Each row was made from one small tree. Brackets hold a mark, then the marks that hang from it, in alphabetical order. Every link used is in the known rows. Write each row's tree.
Known rows:
(C H J (V (M A Y) N)): [-4.43  0.22 -1.53  1.48 -1.74 -0.32  0.26 -1.57 -0.74  0.29 -0.77  0.92
 -0.23  0.12 -0.51 -0.18 -0.95 -0.27 -0.82  0.36  0.66  1.79 -0.75  0.64
 -1.11  0.36  0.02 -0.51 -0.80 -1.30 -0.03 -0.75  0.40 -0.24 -1.85]
(N (V (M K))): [ 0.71 -0.02  0.82 -1.35  1.89  0.55 -0.69  1.76  0.43 -0.57  0.46  0.38
  0.17  0.59  0.70  0.16  0.58  1.09  0.32 -0.05 -0.67 -0.93  0.73 -0.73
  0.10 -0.70  0.19  0.27  1.31  1.99  0.67  0.17 -1.07 -0.80  1.31]
(C H J N (V (M A))): [-2.86  0.66 -1.86 -0.33 -2.85 -0.54 -0.03 -2.04 -0.75  1.25 -2.26  0.74
  0.26  0.99  1.59  0.07 -2.14 -0.38 -0.47  0.04 -1.39  0.63 -0.84 -0.83
 -1.04  0.40  0.57 -0.53 -0.48 -2.41  0.61  0.53  1.50 -0.59 -2.33]
(V N): [ 2.96 -0.23  1.46 -0.13  1.72  0.27 -0.39  1.60 -0.80 -0.28  2.36 -0.57
 -0.92  0.32  0.95  0.34 -0.19 -0.59  0.67 -0.91  1.22 -1.09  0.46  0.02
  0.08  0.67  0.56 -0.78  0.79  0.70 -1.56 -0.90 -0.20  0.98  0.77]
(V (M K Y) N): [ 0.72 -0.23  0.66  0.77  1.33 -0.09  0.17  1.56  0.45 -0.17  0.74  0.31
 -0.57  0.11 -1.18  0.30  1.06 -0.73  0.68 -0.38  2.08  0.73 -0.75  1.57
  0.83  0.09 -1.27  0.73  0.99  0.25 -0.99 -2.03 -0.97  0.08  0.16]
(V (M A K Y) N): [-0.69 -0.97  0.26  1.33  0.66 -0.36  0.38  0.30  1.46 -0.20  0.84  0.27
  0.33  0.67 -1.84  0.43  0.80 -0.10  0.34  0.22  2.32 -0.37 -0.71  2.21
  1.27 -0.50 -0.37  0.48  0.47 -0.22 -0.46 -2.64 -0.87  0.03  0.18]
(V M N): [ 2.10 -0.17  1.16 -0.11  1.24  0.33 -0.72  1.98 -0.65 -0.08  1.25  0.18
 -1.30  1.60  0.04  0.64 -0.37 -0.83  0.50 -0.51  1.73  0.27 -0.21  0.48
  0.13  1.12  0.01 -0.08  2.19  0.74 -1.26 -2.39 -0.01  0.73  0.12]
(H (C J (N (V (M A Y))))): [-0.04 -0.71 -0.34  0.02 -1.59 -0.06  0.37 -0.71  0.08  0.45 -0.92 -0.81
  0.39 -0.15  0.00  0.25  0.20 -0.69 -0.63  1.27 -1.47  0.06  0.58  0.01
  0.50 -0.08  0.70 -0.40 -0.79 -0.85 -0.12  0.41  1.20  0.34 -0.11]
(H (C J (V M N))): [ 0.46 -0.03  0.34  0.14 -1.11  0.99  0.10  0.28 -0.61 -0.03  0.45 -0.34
 -0.56  0.81  0.42 -0.32 -0.39 -1.36  0.33  1.16  0.76  1.00 -1.06 -0.42
 -0.52  1.01  0.77 -0.32  1.50  0.12 -1.16  0.41  1.26  0.02  0.51]
(M Y): [ 3.45 -0.41  0.93 -0.20  1.71 -0.62  0.01  0.22 -1.17 -0.77  0.43 -1.05
 -0.26 -1.17  0.53 -0.47  0.03  1.67 -0.33 -1.28  0.66  0.29  0.54  0.38
  0.26 -0.20 -0.23 -1.21 -0.91  0.66 -0.02 -0.30 -0.44  1.13  0.53]
(V (M Y)): [ 2.55 -0.44  0.82 -0.31  1.15 -0.47 -0.40  0.51 -0.90 -0.56 -0.60 -0.08
 -0.56  0.26 -0.21 -0.13 -0.10  1.50 -0.51 -0.82  1.12  1.50 -0.12  0.63
  0.40  0.52 -0.71 -0.55  0.65  0.72  0.35 -1.77 -0.18  0.85  0.05]
(M A K (V N) Y): [-1.81 -1.16 -0.14  1.54  0.88 -0.20  0.06 -1.79  1.82 -0.56  1.68  0.12
  1.15 -1.35 -3.35 -0.05  1.77  1.12  0.29  0.01  1.64 -1.49 -0.46  1.48
  0.65 -1.66  0.14  0.52 -1.94 -0.06  0.35 -0.44 -1.57  0.27  0.94]
(N V): [ 2.31 -0.24  1.26 -1.46  2.25  0.33 -0.94  1.49 -0.87 -0.80  1.59 -0.40
 -0.32 -0.33  1.78 -0.05  0.00  1.51 -0.14 -0.72 -1.15 -1.42  1.55 -1.40
 -0.42 -0.49  1.14 -1.18  0.08  2.02  0.06  0.91 -0.69  0.36  1.54]
(H C): [ 5.74  0.51  2.17 -1.10  0.46  0.48  0.44  0.11 -0.20 -1.07  1.14 -2.08
  0.01  0.01  1.22 -0.11 -0.18  0.23  0.21  0.29  0.14 -1.25  1.37 -0.54
  0.43  0.72  0.96 -1.55  0.92  0.97 -0.27  1.14  0.19  1.04  1.83]
(A (M (V N) Y)): [-0.13 -0.87 -0.02  1.17  0.83  0.38 -0.71  0.23  0.14 -0.12  1.58  1.12
 -0.89 -0.43 -3.14 -0.45  1.40  0.51  0.00 -0.86  1.70  0.68 -0.48  0.55
  0.42  0.20 -1.04  1.56 -0.08  1.27 -0.52 -1.14 -0.58  1.05  0.40]
(H (C J V)): [ 2.21  0.01  0.62 -0.56 -0.72  0.64  0.38 -0.73 -0.73 -0.66  0.11 -1.57
  0.26 -0.48  1.61 -0.92 -0.70  0.30 -0.07  0.76 -0.45 -0.15 -0.26 -1.20
 -0.67  0.42  1.27 -1.16  0.13  0.23 -0.05  2.35  1.26  0.08  1.11]
(A M): [ 3.09 -0.47  0.90 -0.16  1.10  0.27 -0.38  1.09  0.07 -0.22  0.84 -0.43
 -0.41  1.20  0.20 -0.56 -0.46  0.77  0.15 -0.55  0.57 -0.56  0.26 -0.47
  0.45  0.68  0.04  0.77  1.27  1.73  0.15 -0.74  0.49  0.62  0.97]

Which tree is each row?
[-0.31 -0.18 -0.07 -0.46 -1.48  0.42  0.51 -0.50  1.51  0.48 -0.68 -1.04
  1.07  0.49  0.38  0.36  0.05 -1.31  0.21  1.91 -1.88 -1.53  0.53 -0.48
  0.50 -0.30  1.16  0.33  0.19 -0.61  0.19  1.28  1.20 -0.66  0.51] | (H (C J (N (V (M A K)))))
[ 0.62 -0.58  0.45  0.41  0.91  0.76 -1.03  0.56  0.37 -0.02  2.03  0.94
 -0.76  0.84 -2.24 -0.26  0.68  0.12  0.47 -0.53  1.35 -0.46 -0.30 -0.30
  0.10  0.57 -0.17  1.58  0.90  1.65 -0.45 -0.85 -0.21  0.81  0.70] | (A (M (V N)))
[ 0.20 -0.24  0.54 -0.69  2.01  0.12 -0.44  1.51  0.24 -0.66  0.17  0.51
  0.08 -0.43 -0.22 -0.03  1.18  1.46 -0.12 -0.24 -0.22  0.15  0.48  0.03
  0.41 -1.01 -0.63  0.10  0.29  1.62  0.55  0.05 -1.43 -0.50  1.13] | (N (V (M K Y)))
[ 0.10  0.14 -0.66 -0.18 -2.18  0.22  0.85 -0.58 -0.01  0.60 -1.59 -0.41
  0.35 -0.56  0.59 -0.43  0.37 -1.16  0.36  0.60 -0.54  1.03 -1.80 -0.09
  0.29  0.01 -0.32  0.35 -0.02 -1.72 -0.51  1.49  0.99 -0.60 -0.13] | (H (C J N (V (M K Y))))
[-2.89  0.51 -1.52  0.02 -1.64 -0.80  0.08 -1.13 -0.62  0.94 -1.99  0.44
  0.13 -0.37  0.65  0.56 -0.87 -0.49 -1.05  0.21 -2.36  0.67  1.32 -0.42
 -0.65 -0.01  0.01 -0.39 -1.62 -1.39  0.72  0.29  0.68 -0.14 -2.23] | (C H J (N (V (M A Y))))
[ 1.58  0.25  0.29 -1.14 -1.01  0.56 -0.05  0.61 -0.58  0.57 -0.69 -0.90
 -0.27  0.40  1.21  0.36 -0.26 -1.62  0.02  1.02 -1.99 -0.03  0.80 -1.18
  0.02  0.73  0.68 -0.18  0.59 -0.09 -0.54  1.08  1.46  0.14  0.21] | (H (C J (N (V M))))
[-0.82 -0.49 -0.06  1.41  1.05  0.46 -0.13  0.26  1.42 -0.17  1.46  1.15
 -0.07 -0.67 -3.52 -0.48  2.06  0.14  0.68 -0.36  1.69 -0.10 -0.89  0.84
  0.83 -0.50 -1.40  2.30 -0.21  1.10 -0.19 -0.57 -1.12  0.21  0.87] | (A (M K (V N) Y))
[ 1.78 -0.51  0.52  0.66  1.19 -0.11  0.42  0.70  1.07 -0.38  0.21 -0.24
  0.31 -0.33 -0.81 -0.79  0.97  0.78  0.36 -0.53  0.97 -0.27 -0.24  0.59
  1.10 -0.33 -1.28  1.42  0.09  1.07  0.39 -0.45 -0.53  0.04  1.07] | (A (M K Y))
[ 0.32 -0.63 -0.18  0.68  0.98  0.24 -0.07 -0.54  1.46 -0.55  0.27  0.58
  0.59 -0.96 -2.99 -0.78  1.64  1.65  0.12 -0.38  0.95 -0.12 -0.45  0.29
  0.63 -0.79 -1.32  2.02 -0.49  1.35  1.10  0.15 -0.97  0.06  1.07] | (A (M K V Y))
[-2.15 -0.88 -0.89  1.05 -0.22  0.16 -0.51  0.57 -1.55  0.32 -0.28  0.84
 -0.93 -0.02 -0.07 -0.53 -0.38 -0.18 -0.17 -0.33  1.44  2.33 -2.16  0.39
 -0.89  0.40 -0.25  0.09  0.07 -0.40 -1.08 -1.01  0.71 -0.05 -0.91] | (C J (V (M Y) N))
[-4.25  0.69 -2.25  0.46 -2.86 -0.89  0.74 -2.27  0.25  1.33 -2.68  0.74
  0.85 -0.47  0.44 -0.11 -0.78 -0.41 -0.34  0.17 -1.11  0.96 -1.32  0.17
 -0.36 -0.51 -0.65  0.13 -1.59 -2.85  0.91  0.85  0.63 -1.04 -2.21] | (C H J N (V (M A K Y)))
[ 1.31  0.03  1.17  0.02  1.42  0.41 -0.15  2.01  0.80 -0.10  1.22  0.13
 -0.48  1.40 -0.30  0.66  0.30 -1.10  1.11 -0.11  1.79 -0.53 -0.57  0.77
  0.53  0.54 -0.43  0.70  2.18  0.65 -0.91 -1.74 -0.57 -0.31  0.59] | (V (M K) N)
[ 1.44 -0.45  0.75  0.50  1.25 -0.07 -0.37  1.58 -1.01 -0.21  0.90  0.41
 -1.39  0.46 -0.71  0.32  0.31 -0.37  0.05 -0.80  2.23  1.49 -0.41  1.31
  0.43  0.81 -0.73 -0.15  1.02  0.39 -1.22 -2.73 -0.42  0.98 -0.33] | (V (M Y) N)
[-3.50  0.82 -1.58  0.11 -1.48 -0.78  0.62 -1.21  0.37  0.74 -2.06  0.32
  0.71 -0.59  0.33  0.52 -0.20 -0.86 -0.60  0.62 -2.31  0.18  0.95 -0.16
 -0.33 -0.54 -0.36  0.25 -1.67 -1.44  0.89  0.90  0.24 -0.78 -1.76] | (C H J (N (V (M A K Y))))
[ 1.41  1.51 -0.46 -0.63 -1.15 -0.74  0.44 -0.84 -1.47  0.76 -1.57 -1.08
 -0.24 -0.40  2.43  0.42 -1.88 -1.48 -0.11 -0.63 -2.03 -0.13  1.28 -1.09
 -0.97  1.08  0.20 -0.72 -1.03 -1.57  0.12  1.49  1.40  0.29 -1.93] | (C H J N)
[-0.94 -0.43 -0.35  0.17 -1.49 -0.01  0.83 -0.67  1.18  0.48 -1.01 -0.84
  0.99 -0.48 -0.30  0.21  0.64 -0.96 -0.14  1.60 -1.57 -0.48  0.36  0.26
  0.82 -0.63  0.46  0.33 -0.82 -0.86  0.10  0.95  0.78 -0.45  0.33] | (H (C J (N (V (M A K Y)))))
[ 0.06  1.46  0.35 -0.59 -0.21  0.31 -0.25  0.17 -1.33 -0.26  1.89  0.53
 -1.03 -0.18  1.83 -0.12 -0.66 -0.45  0.32 -1.15  0.20 -0.27  0.30 -0.80
 -0.98  0.48  0.17 -1.54  0.37 -0.22 -1.07  0.97 -0.90  0.22 -0.10] | (C H (V N))
[-1.52  1.18 -0.65  0.29 -0.74  0.18  0.07 -0.42 -1.58  0.16  0.55  0.03
 -0.65 -0.47  1.84 -0.27 -1.28 -1.07  0.00 -0.27 -0.29  0.46  0.03 -1.04
 -1.75  0.74  0.36 -0.85 -0.47 -0.64 -0.80  1.44  0.46 -0.25 -0.99] | (C H J (V N))
[ 1.07 -1.03  0.44  0.69  1.15 -0.85  0.69 -1.13  1.57 -0.72  0.41 -1.21
  1.62 -0.97 -0.54 -0.20  0.52  2.02 -0.05 -0.04  0.87 -1.72  0.18  1.31
  1.08 -1.54  0.37 -0.43 -1.53 -0.04  1.02 -0.07 -1.02  0.14  1.05] | (M A K Y)
[-2.44  1.18 -0.83  0.29 -1.16  0.30 -0.07 -0.15 -1.44  0.24 -0.52  0.90
 -0.95  0.79  0.95 -0.05 -1.40 -1.24 -0.09  0.04  0.21  1.67 -0.55 -0.73
 -1.57  1.30 -0.02 -0.35  0.74 -0.48 -0.46  0.10  0.67 -0.50 -1.53] | (C H J (V M N))
[-1.19 -0.96  0.23 -0.15  1.37 -0.11 -0.21  0.27  1.21 -0.55  0.24  0.39
  0.92  0.02 -0.75 -0.04  0.91  2.01 -0.37  0.35 -0.13 -0.82  0.54  0.60
  0.69 -1.47  0.26 -0.05 -0.12  1.17  1.10 -0.52 -1.31 -0.48  1.09] | (N (V (M A K Y)))
[-0.56 -1.08 -0.16  0.71  0.97 -0.55  0.10 -2.57  1.86 -0.88  0.28 -0.26
  1.79 -1.55 -2.75 -0.43  1.32  2.88 -0.08 -0.02  0.83 -1.60 -0.19  0.91
  0.62 -2.09  0.38  0.21 -2.30  0.06  1.83  0.53 -1.44  0.18  1.14] | (M A K V Y)
[-1.81  1.49 -0.87 -0.28 -1.06 -0.04  0.37 -1.06 -0.23 -0.11 -2.03  0.34
  0.44  0.23  1.23 -0.45 -1.24  0.22 -0.09  0.51 -0.73  0.98 -0.57 -0.94
 -1.37  0.30 -0.28  0.07  0.41 -0.46  1.33  1.56  0.27 -1.52 -0.85] | (C H J (V (M K)))
[-2.90  0.91 -1.29 -0.50 -1.43 -0.42  0.27 -0.86  0.66  0.94 -1.80  0.21
  0.87  0.31  1.04  0.77 -1.01 -1.14 -0.28  0.82 -2.74 -0.93  1.23 -0.82
 -0.51 -0.19  0.40  0.43 -0.66 -1.16  0.93  1.22  0.63 -1.15 -1.52] | (C H J (N (V (M A K))))
[-0.62 -0.13  0.35 -0.39  0.62  0.78 -0.55  1.40  0.12  0.17  1.34  1.17
 -0.48  1.04  0.44 -0.20  0.17 -0.28  1.01 -0.59  1.68 -0.14 -2.05  0.08
 -0.03 -0.09 -0.19  0.34  1.90  0.20 -0.99 -0.51 -0.73 -0.77  0.76] | (C (V (M K) N))
[ 3.75  0.40  1.49 -1.91 -0.17  0.66 -0.14  0.92 -0.46  0.01  1.42 -1.07
 -0.31 -0.40  1.94  0.29  0.41 -0.92  0.36  0.06 -1.82 -1.69  1.50 -1.26
  0.63  0.17  1.04 -1.14  0.42  0.23 -1.10  1.79  0.15  0.78  1.44] | (H (C (N V)))
[-2.34  1.39 -1.20 -0.35 -1.03 -0.58  0.46 -0.04 -0.45  0.80 -2.12  0.45
 -0.02 -0.98  0.90  0.59 -0.08 -1.33 -0.43 -0.02 -2.49  0.85  1.01 -0.60
 -0.49 -0.04 -1.07  0.31 -1.18 -1.08  0.43  1.25  0.10 -0.80 -1.80] | (C H J (N (V (M K Y))))
[ 1.03 -1.18  0.34  0.33  0.68 -0.76 -0.28 -0.73  0.16 -0.47 -0.45 -0.29
  0.33  0.70 -0.96 -0.07 -0.42  2.16 -0.79 -0.20  1.28  0.41 -0.09  1.27
  0.68 -0.17  0.25 -0.72  0.03  0.25  0.95 -2.32 -0.09  0.76 -0.07] | (V (M A Y))
[-2.34  0.76 -1.24 -0.55 -1.53 -0.51 -0.14 -0.86 -0.49  0.96 -1.68  0.36
  0.19  0.64  1.38  0.74 -1.52 -0.83 -0.77  0.52 -2.74 -0.26  1.48 -1.03
 -0.87  0.32  0.65 -0.28 -0.74 -1.05  0.66  0.58  1.12 -0.41 -1.97] | (C H J (N (V (M A))))
